Each row was made from one path, in order. Every step used is in the known rows, and no mark comes twice. Write each row's path.
Known rows
J/Y: |   5 |  -6 |  18 |   5 |  -7 |   3 |   7 |  12 |  -2 |   5 |  -6 |   7 |  -4 |  15 | -13 |   1 |  -2 |  -7 |  -5 |   2 |  -1 |  -5 | -25 |  -3 | -15 | -11 |  -4 |
J/B/H/Y/W: |   1 |   0 |  18 |  -6 | -13 |   6 |  51 |   4 |  14 | -15 |  -8 |   2 |   1 |  -4 | -25 | -10 |   1 |  -4 |  26 |  -6 |   7 |  -1 | -21 | -16 | -46 | -45 |   9 |
N/L/Y/J/B: |  -2 | -15 |   8 |   0 | -12 |  -9 |  40 | -14 | -24 | -14 | -27 |   5 | -26 |   2 | -23 |  -4 | -55 |  11 |   6 | -12 |   5 |   3 |  -9 |  -4 | -25 |  -1 |  23 |
W/B/J: |   2 |   2 |  11 | -10 |   2 |  -6 |  20 |  21 | -47 |  -2 |  -2 |   2 | -23 |  -6 | -33 |  29 |  -2 | -27 |   8 |   5 |  -9 |  -6 |  25 |   5 |   2 | -10 |  -5 |
L/N: |  12 |  11 |  -5 |  10 |  10 |   3 |  28 |  -3 |   8 |  -4 | -28 |  22 |  -4 | -20 |   6 |   4 |  37 | -21 | -10 |  -6 |   9 |   2 | -14 |   7 |  -3 |  20 |  -2 |
H/Y: |  -6 |  15 |  -4 |  -4 | -10 |  -2 |  34 |   2 |  13 |  11 | -17 |   4 |  -4 |  -8 | -18 |  -1 |  23 |  -4 |  27 |  -5 |  -7 |   3 | -10 |   1 |  -7 | -12 |  -4 |
H/Y/W/P: |  -8 |  17 |  -1 |  -3 | -24 |   3 |  69 |   1 |  30 |   2 |  -5 |  -9 | -12 | -12 |  -9 | -31 |  23 |  18 |  31 |  16 |  -3 |  12 | -19 |   4 | -11 | -40 |  -2 |
H/Y/J: | -14 |   4 |   1 |  -8 |  -8 |   2 |  48 |   7 | -13 |  15 | -50 |  24 |  -9 | -11 | -35 |   5 |  12 |  -6 |  21 |  -5 |   6 |  -1 | -17 |  -2 | -23 | -11 | -11 |
H/B/J: |  10 |   9 |   1 |  -8 |  -9 |   4 |  10 |   6 | -56 | -14 |  -4 |  12 | -20 | -17 | -27 |  17 | -37 | -36 |  19 |   1 | -14 | -28 |   4 |  -1 | -15 | -10 |  -7 |
H/B: |  10 |  18 |   1 |  -4 |  -7 |   9 |  -3 |  -1 | -26 | -10 | -14 |   2 | -13 | -11 |  -8 |   8 | -28 | -20 |   7 |  -3 | -12 | -17 |  -1 |   6 |   0 | -14 |  -7 |
Y/W/B/H: |  -1 |   0 |  20 |  -8 |  -6 |   4 |  22 |  18 |   3 | -10 | -19 | -17 | -10 |   5 | -22 |   7 |   6 |  -6 |  12 |  11 |   9 |   5 |   9 |   9 |  -1 | -49 |   5 |
B/J/Y/W: |   4 | -17 |  21 |   2 | -15 |  -2 |  34 |  23 | -24 |  -8 |   6 |   9 | -11 |   1 | -31 |   3 | -10 | -15 |  23 |  14 |   0 |  -8 | -25 | -10 | -36 | -28 |   1 |
L/Y: |   2 | -11 |  -9 |   2 | -14 | -10 |  20 | -10 |   6 |  -3 |  -1 | -29 |   4 |   5 | -12 |  -1 | -25 |   7 |  22 |   4 | -14 |   5 |  19 |   8 |   2 |   3 |  14 |
E/N/L/Y/W: |   5 |  18 |   5 |  10 | -26 | -18 |  31 | -17 |  39 | -38 | -11 |   1 | -21 | -16 |  -4 | -22 | -29 |   6 |  26 |   0 |  10 |  19 |  -7 |  23 |  -7 |  -8 |  25 |
N/L/Y: |  -3 |  -4 |  -4 |   5 | -15 | -13 |  21 | -18 |   9 |  -9 | -10 | -17 | -18 |   7 |  -9 |  -8 | -31 |  10 |  14 |  -7 |  -7 |   5 |   1 |   9 |   7 |  -1 |  28 |
W/B: |   3 |  11 |  10 |  -7 |   3 |  -1 |   4 |  13 | -18 |   3 |  -9 |  -9 | -16 |   1 | -14 |  20 |   5 |  -9 |  -3 |   1 |  -7 |   5 |  20 |  12 |  17 | -12 |  -5 |
N/E: |  -5 |   4 | -19 |   1 |   6 |  -1 |  -2 |  -6 |  19 |  10 |  -5 |  19 |  -7 |  -7 |  10 |  -5 |  -2 | -27 |   9 |  -7 |  22 |  18 | -12 |   9 |  -3 | -25 |   5 |
H/Y/J/B/W: |   0 |   6 |  10 | -10 |  -5 |   2 |  57 |  24 | -13 |  -1 | -28 |  16 |  -9 |  -5 | -39 |  -3 |  11 |  -3 |  17 | -16 |   1 |  -1 | -23 | -15 | -50 | -33 |  -5 |
E/N/L/Y: |   4 |  19 |   1 |  10 | -21 | -18 |  22 | -20 |  29 | -33 | -13 |   8 | -19 | -14 |  -6 | -14 | -27 |  -3 |  14 |  -8 |   8 |  10 |  -1 |  23 |  -2 |  11 |  22 |
Y/W/P: |  -3 |   3 |   3 |   0 | -15 |   5 |  40 |   0 |  19 | -11 |  14 | -15 | -10 |  -5 |  10 | -32 |   2 |  26 |   6 |  24 |   4 |  11 | -10 |   4 |  -5 | -32 |   2 |
H/B/W/Y: |  12 |  28 |  -5 |  -7 | -16 |   2 |  18 |  25 | -24 | -13 |   6 | -19 | -16 |  -9 | -28 |   1 |  -7 | -24 |  17 |  -8 | -32 | -20 |   1 |   5 |  -8 | -55 |   1 |
W/Y: |  -6 |  10 |  -9 |   0 | -14 |  -8 |  22 |   5 | -13 |   5 |   9 |  -5 |  -7 | -14 | -17 |   0 |   6 |  -7 |  13 |   1 | -17 |   0 |   3 |   0 |   3 | -22 |   4 |

Write each row's path
| -13 |  -3 |  -4 |  -4 | -12 |  -3 |  36 |  10 | -40 |   8 | -23 |  13 | -13 | -16 | -34 |   5 |  -7 |  -8 |   8 |   0 |  -4 |  -4 |  -4 |  -3 | -14 | -21 |  -4 | : W/Y/J
|   4 | -17 |  16 |   1 |  -8 |  -2 |  21 |  18 | -35 |  -1 |   5 |  17 | -10 |   6 | -33 |  11 | -11 | -24 |   9 |   5 |  -3 | -18 | -17 | -10 | -30 |  -6 |  -4 | : B/J/Y
|  -3 |  23 |  10 |  -8 | -14 |  -2 |  51 |  18 |  10 |   6 | -24 | -13 | -18 | -13 | -27 |   5 |  22 |  -2 |  39 |   5 |  -9 |  17 |  -2 |  10 |   2 | -44 |  -3 | : H/Y/W/B
| -10 |   0 |   3 |  -7 | -11 |   5 |  36 |   4 |  21 |   4 | -30 |   5 |   5 |   6 | -32 |  -1 |  24 | -16 |  21 |  -6 |   6 | -12 |  -9 |  -2 | -20 | -28 |   2 | : B/H/Y
|   2 | -15 |  19 |   1 | -21 |   2 |  54 |  18 | -20 | -10 |  18 |   5 | -17 |   2 | -25 | -14 |  -8 |  -2 |  13 |  26 |   0 |  -9 | -26 |  -7 | -34 | -31 |  -2 | : B/J/Y/W/P
|   8 |   2 |  32 |   1 | -11 |   3 |  23 |  27 |  -4 |   0 | -13 |  -9 | -17 |  10 | -21 |   8 |   3 |  -3 |   8 |  14 |  -3 |   9 | -17 |   6 |  -8 | -43 |  -4 | : J/Y/W/B
|  -2 |  -5 |   7 |  -2 | -19 | -18 |  47 |   1 | -18 | -17 |  -8 | -23 | -39 |  -2 | -33 |   5 | -36 |  -2 |  35 |   5 | -10 |   9 |  11 |  12 |   3 | -29 |  28 | : N/L/Y/W/B/J
|   2 |   1 |  14 |  -8 |  -6 |  -5 |  31 |  23 | -33 | -10 |   2 | -10 | -23 | -11 | -26 |  16 |  -5 | -12 |  25 |  15 |  -4 |   6 |  13 |   5 |  -4 | -34 |   1 | : Y/W/B/J
|   4 |  -2 |   6 |  -3 | -17 | -11 |  37 |   5 |   2 |  -9 | -10 | -45 | -10 |   0 | -20 |   6 | -24 |  11 |  35 |  15 | -16 |  20 |  26 |  17 |  10 | -30 |  15 | : L/Y/W/B
|  -1 |   3 |  15 |  -6 | -19 |  10 |  72 |   2 |  19 | -16 |   1 |   0 |  -5 |  -3 | -20 | -27 |   5 |   9 |  17 |   6 |   8 |  -1 | -21 | -13 | -45 | -49 |   7 | : J/B/H/Y/W/P
| -10 |   2 |   9 |  -6 | -17 |   5 |  48 |   8 |  30 |  -2 | -28 |  -2 |   3 |   0 | -30 |  -9 |  23 |  -7 |  34 |   3 |   9 |  -3 | -16 |  -2 | -25 | -48 |   6 | : B/H/Y/W
|   3 |   1 |  17 |   4 | -19 |  -9 |  43 | -15 |   4 | -43 | -38 |  29 | -21 | -10 | -30 | -10 | -45 | -10 |   4 | -14 |  27 |  -2 | -10 |   8 | -43 |  -1 |  22 | : E/N/L/Y/J/B/H
|  16 |  22 |   1 |  -7 |  -4 |   8 |   1 |  22 | -12 | -17 |  -1 | -12 | -11 |   1 | -14 |   2 |  -8 | -19 |   6 |  -8 | -18 | -20 |  -2 |   5 | -11 | -38 |  -2 | : H/B/W
|   4 |  -8 |  12 |  -8 |  -1 |   9 |  48 |  22 | -24 | -17 |  -1 |   9 | -12 |   6 | -18 | -19 |  -9 |  14 | -19 |  -1 |  10 |  -5 | -15 | -15 | -47 | -28 |  -4 | : Y/J/B/W/P
|  -5 |   4 |  10 |  -8 |  -6 |   3 |  54 |   6 | -24 |   4 | -38 |  28 | -11 | -15 | -34 |   2 |  -3 |  -3 |  17 | -12 |   6 |   1 | -21 | -15 | -43 | -13 |  -9 | : H/Y/J/B
|  -3 | -23 |  19 |  -8 |   3 |  12 |  27 |   7 | -34 | -11 | -34 |  28 |  -1 |   4 | -30 |   5 | -25 |  -8 | -13 |  -8 |  25 | -14 | -13 | -19 | -51 | -13 |  -2 | : Y/J/B/H
| -17 |  -8 |   8 | -11 |  -9 |   9 |  48 |  10 |  -3 |   8 | -60 |  24 |   0 |   3 | -47 |   4 |  13 | -17 |  16 |  -5 |  19 | -16 | -15 |  -5 | -35 | -26 |  -5 | : B/H/Y/J
|  -8 | -12 |  10 |  -7 | -11 |   3 |  46 |  10 | -43 |  -5 | -22 |  19 |  -8 | -12 | -44 |   4 | -23 | -15 |   2 |  -6 |   5 | -12 |  -8 | -16 | -43 | -33 |   3 | : W/Y/J/B/H
|  -6 |  12 |  12 | -12 |  -7 |   4 |  37 |  17 |  -1 |   7 | -38 |  -3 | -12 |   5 | -43 |  18 |  28 | -24 |  16 |  -5 |   0 |  -6 |  10 |  10 |   1 | -36 |  -4 | : W/B/H/Y
|   6 |  -4 |  24 |  -5 |  -4 |  -2 |  24 |  30 | -51 |   3 |  -6 |   7 | -26 |   7 | -43 |  29 |  -4 | -32 |   5 |   6 |  -8 | -11 |   3 |   3 | -10 | -18 |  -9 | : W/B/J/Y
|   5 |  18 |  12 |   3 | -25 | -22 |  45 |  -1 |   0 | -41 | -12 |   3 | -39 | -22 | -29 |   0 | -31 | -16 |  34 |   3 |   3 |  14 |  10 |  26 |  -6 | -14 |  22 | : E/N/L/Y/W/B/J
|  16 |   2 |  11 |  -3 |   5 |   0 |  13 |  20 |   0 | -19 |  27 |  -9 |   1 |   9 |  -5 |  -8 |   0 |   4 |  -6 | -14 |  -7 |  -1 |  -7 | -15 | -33 | -28 |   9 | : J/B/W
|   3 |  28 |   7 |   8 | -11 |  -9 |   5 | -11 |  24 | -30 | -10 |  30 | -23 | -17 |   4 | -14 |  -8 |  -9 |  -3 | -11 |  18 |   6 | -16 |  17 |  -4 |   8 |  10 | : E/N/L
| -12 |   3 |  17 | -16 |  -4 |   7 |  49 |  22 | -21 |  10 | -64 |  13 | -17 |   4 | -56 |  23 |  18 | -26 |  12 |  -3 |  10 |  -9 |   6 |   7 | -13 | -36 | -10 | : W/B/H/Y/J
|   5 |   9 |  12 |   6 | -17 | -13 |  38 | -17 |  -1 | -40 | -29 |  28 | -26 | -18 | -18 | -11 | -50 |  -3 |   6 | -13 |  16 |  10 | -11 |   9 | -33 |  10 |  18 | : E/N/L/Y/J/B
